Every row comes from one small tree of marks. Brackets hold a mark, then the marks that hang from it, in the order of their numbers. Every link used is in the known rows. Which tree was each row made from?
Known rows:
{q209 q38 {q770 {q224 q343 q676}}}: -5.8	-10.6	9.9	13.3	-1.2	-9.8	-36.7	13.0	-8.9	-15.8	-10.8	23.9	-25.8	-5.1	-17.4	-1.6	10.0
{q793 q38}: 4.1	0.5	2.7	-7.1	5.4	7.9	-0.2	-10.2	-13.4	11.9	-14.6	-1.9	16.9	-11.4	-4.5	0.8	1.3
{q224 q343 {q676 {q793 q38}} q770}: -4.5	-11.6	15.0	-9.5	-23.2	1.0	-9.9	-6.6	-25.8	20.1	-26.6	15.1	-72.8	-16.0	-16.7	-31.4	11.4
{q770 {q224 q343 {q676 {q793 q38}}} q814}: -20.5	-4.4	1.5	1.1	-35.1	-5.6	-31.7	-0.6	-61.4	18.1	-4.8	9.0	-51.3	-26.0	-15.4	-8.6	11.5
{q814 {q770 {q224 {q676 q793}}}}: -11.3	0.4	-6.7	0.8	-6.8	-17.6	-31.6	2.8	3.6	10.5	-21.0	9.4	-41.4	-10.9	-16.9	-9.0	3.6
{q209 q38 {q770 {q224 q343 {q676 q793}}}}: -9.0	-10.4	10.0	18.5	-10.7	-11.0	-47.0	15.6	-14.5	-13.7	-19.7	26.5	-34.3	-15.3	-20.9	-6.0	11.0
{q209 q38}: 8.5	-5.4	-3.8	4.8	9.1	-3.6	-9.7	3.6	9.2	-10.9	-5.3	17.6	18.8	4.4	-1.7	5.6	7.1
{q814 {q770 {q224 q343}}}: -15.4	0.2	-6.2	1.3	3.6	-16.8	3.7	3.4	-10.5	12.6	-4.1	1.3	-28.1	-6.7	-11.0	3.4	1.3
{q814 {q770 {q224 q343 {q676 q793}}}}: -19.2	-3.5	-3.9	-1.2	-10.4	-20.6	-19.8	2.5	-13.3	12.2	-15.5	9.0	-60.5	-12.2	-19.3	-11.0	3.7
{q224 {q676 q793}}: -4.5	-5.1	2.8	-2.7	-16.9	-4.9	-29.1	-1.1	-4.2	-0.9	-14.9	9.7	-40.1	-6.8	-10.2	-17.7	2.8
{q209 q38 {q770 q814}}: 7.7	-9.3	-3.0	16.6	2.1	-17.4	-11.6	17.5	-0.3	-12.5	1.6	11.0	17.8	5.7	-4.9	4.8	8.8
{q793 q38 {q676 {q224 {q770 q814}}}}: 8.9	6.2	-12.6	1.0	-36.3	1.4	-6.0	-17.4	-28.9	27.7	-18.7	-2.8	8.9	-18.9	-4.3	-10.1	3.4
{q209 q38 {q770 {q224 q343} q814}}: -7.6	-8.2	1.0	22.5	-9.0	-15.2	-20.1	20.2	-27.5	-8.4	5.3	15.7	-3.5	-7.1	-10.1	9.2	12.2
{q793 q38 {q676 {q224 q343 {q770 q814}}}}: 1.2	2.4	-10.0	-0.7	-39.7	-1.5	5.7	-17.7	-44.3	30.0	-14.1	-2.9	-11.0	-20.7	-6.3	-11.4	3.6
{q770 {q224 q343 {q676 q793}} q814}: -23.5	-4.7	-0.6	5.9	-39.2	-11.4	-31.1	6.5	-52.1	9.0	5.2	10.7	-62.7	-18.0	-12.1	-9.0	10.6
{q676 {q224 q343}}: -10.4	5.0	2.0	8.3	-22.8	-0.4	-5.6	-1.4	-31.2	8.7	13.9	-7.7	-1.5	-20.8	-1.8	-3.9	0.6
{q793 q38 {q676 {q224 q770}}}: 10.6	7.6	-7.1	-0.2	-27.4	8.2	-8.9	-20.2	-15.9	23.8	-29.7	-0.3	11.1	-21.1	-6.5	-11.2	0.8
{q224 q343 {q676 {q793 q38}} {q770 q814}}: -6.6	-13.3	8.1	-7.2	-35.4	-7.3	-7.2	-2.8	-41.8	24.5	-13.1	12.2	-76.0	-14.2	-13.9	-30.2	14.8
{q224 q343 {q676 q793} {q770 q814}}: -9.9	-13.6	6.0	-1.8	-40.2	-13.7	-6.8	5.1	-31.2	15.0	-1.5	13.9	-89.1	-4.8	-10.6	-30.6	13.9

Write each row's tree:
-2.2	5.5	-9.7	-3.5	-23.8	3.2	-0.2	-22.7	-38.2	18.6	-20.1	-6.1	8.8	-23.6	-8.4	-2.6	-5.3 -> {q793 q38 {q676 {q224 q343}}}
-11.1	-0.5	-3.8	2.9	-25.3	-7.3	-32.5	3.7	-26.9	4.1	10.2	7.0	-32.1	-5.2	-5.4	-2.7	9.6 -> {q770 {q224 q676} q814}
-17.2	-3.0	6.9	-1.5	-16.2	-0.5	-23.9	-1.0	-27.7	1.0	0.7	10.4	-51.0	-10.0	-10.9	-5.8	5.6 -> {q770 {q224 q343 q676}}
-11.2	5.2	5.5	8.3	-30.1	5.8	-20.2	-6.4	-51.2	22.8	-11.5	-5.4	1.6	-45.0	-10.9	-9.4	2.9 -> {q676 {q224 q343} {q793 q38}}
5.7	9.1	-12.4	-1.4	-21.1	6.1	-12.5	-22.3	-22.7	16.5	-25.1	-6.4	28.7	-21.8	-6.0	-1.0	-5.4 -> {q793 q38 {q676 q224}}
-11.1	1.5	2.4	17.7	-52.1	-5.8	-12.4	8.3	-46.1	24.2	8.8	0.1	-34.2	-31.7	-4.9	-19.7	11.2 -> {q676 {q224 q343 {q770 q814}} q793}
-7.8	1.8	5.2	11.4	-47.2	1.7	-13.0	-0.9	-57.7	34.5	-3.9	-1.4	-19.8	-41.6	-8.8	-19.2	12.5 -> {q676 {q224 q343 {q770 q814}} {q793 q38}}
-6.1	-13.2	5.4	-7.3	-28.8	-12.4	6.9	1.7	-23.9	11.8	9.7	10.1	-78.7	8.0	-5.8	-25.4	12.9 -> {q224 q343 q676 {q770 q814}}
-9.6	1.2	6.2	1.2	-18.8	7.0	-48.4	-4.8	-26.1	11.1	-24.9	12.5	-26.5	-27.6	-15.9	-8.5	7.4 -> {q770 {q224 {q676 {q793 q38}}}}
-3.3	1.9	-12.5	6.6	-45.7	-8.9	5.5	-7.7	-31.7	17.3	0.2	-1.1	-27.0	-8.3	-1.8	-12.2	2.3 -> {q793 {q676 {q224 q343 {q770 q814}}}}
-15.0	5.1	3.0	14.6	-34.7	-1.5	-19.7	2.6	-39.3	11.1	1.8	-3.5	-12.7	-33.9	-6.8	-9.7	1.6 -> {q676 {q224 q343} q793}
-6.4	1.6	2.0	11.4	-39.6	-4.7	1.9	4.0	-37.5	20.6	21.0	-3.8	-22.7	-17.8	0.4	-14.0	10.4 -> {q676 {q224 q343 {q770 q814}}}
-8.3	0.7	-4.7	-4.3	-2.6	-11.9	-32.0	-4.6	-6.1	19.0	-31.0	7.4	-28.8	-19.5	-20.0	-8.8	4.5 -> {q814 {q770 {q224 {q676 {q793 q38}}}}}
-5.8	3.4	11.2	9.6	-37.0	8.7	-16.2	-4.3	-43.1	30.4	-16.3	1.1	-17.8	-43.9	-11.1	-20.4	9.2 -> {q676 {q224 q343 q770} {q793 q38}}
-17.9	-2.8	9.6	-0.7	-22.3	3.7	-35.6	-4.9	-44.0	13.3	-19.9	12.7	-48.2	-29.4	-18.4	-10.2	7.5 -> {q770 {q224 q343 {q676 {q793 q38}}}}
0.0	-4.5	-1.7	23.8	-5.3	-12.5	-31.6	20.3	-11.7	-10.0	1.0	16.0	16.7	-5.9	-8.0	11.1	12.2 -> {q209 q38 {q770 q224 q814}}
3.9	-8.8	2.0	-5.4	-24.6	-9.1	-8.3	1.6	-3.7	9.6	4.1	10.0	-54.9	9.1	-2.9	-23.0	12.9 -> {q224 q676 {q770 q814}}
-8.0	-11.8	12.2	-3.5	-28.9	-5.2	-9.8	1.4	-15.0	10.1	-14.7	16.9	-86.8	-7.5	-12.9	-32.1	10.4 -> {q224 q343 {q676 q793} q770}
-7.0	-1.1	13.5	10.5	-12.0	1.0	-50.1	5.0	-17.0	4.2	-30.1	7.3	-19.6	-26.7	-20.6	-9.4	4.8 -> {q209 {q770 {q224 {q676 {q793 q38}}}}}
-21.1	-3.2	7.4	3.7	-26.6	-1.6	-35.4	2.3	-34.3	4.1	-9.2	14.0	-60.6	-20.6	-15.2	-10.6	6.5 -> {q770 {q224 q343 {q676 q793}}}
2.7	3.5	-4.5	-2.2	-30.6	5.6	2.5	-20.7	-31.6	26.0	-25.0	-0.4	-8.4	-22.2	-8.8	-12.8	0.9 -> {q793 q38 {q676 {q224 q343 q770}}}
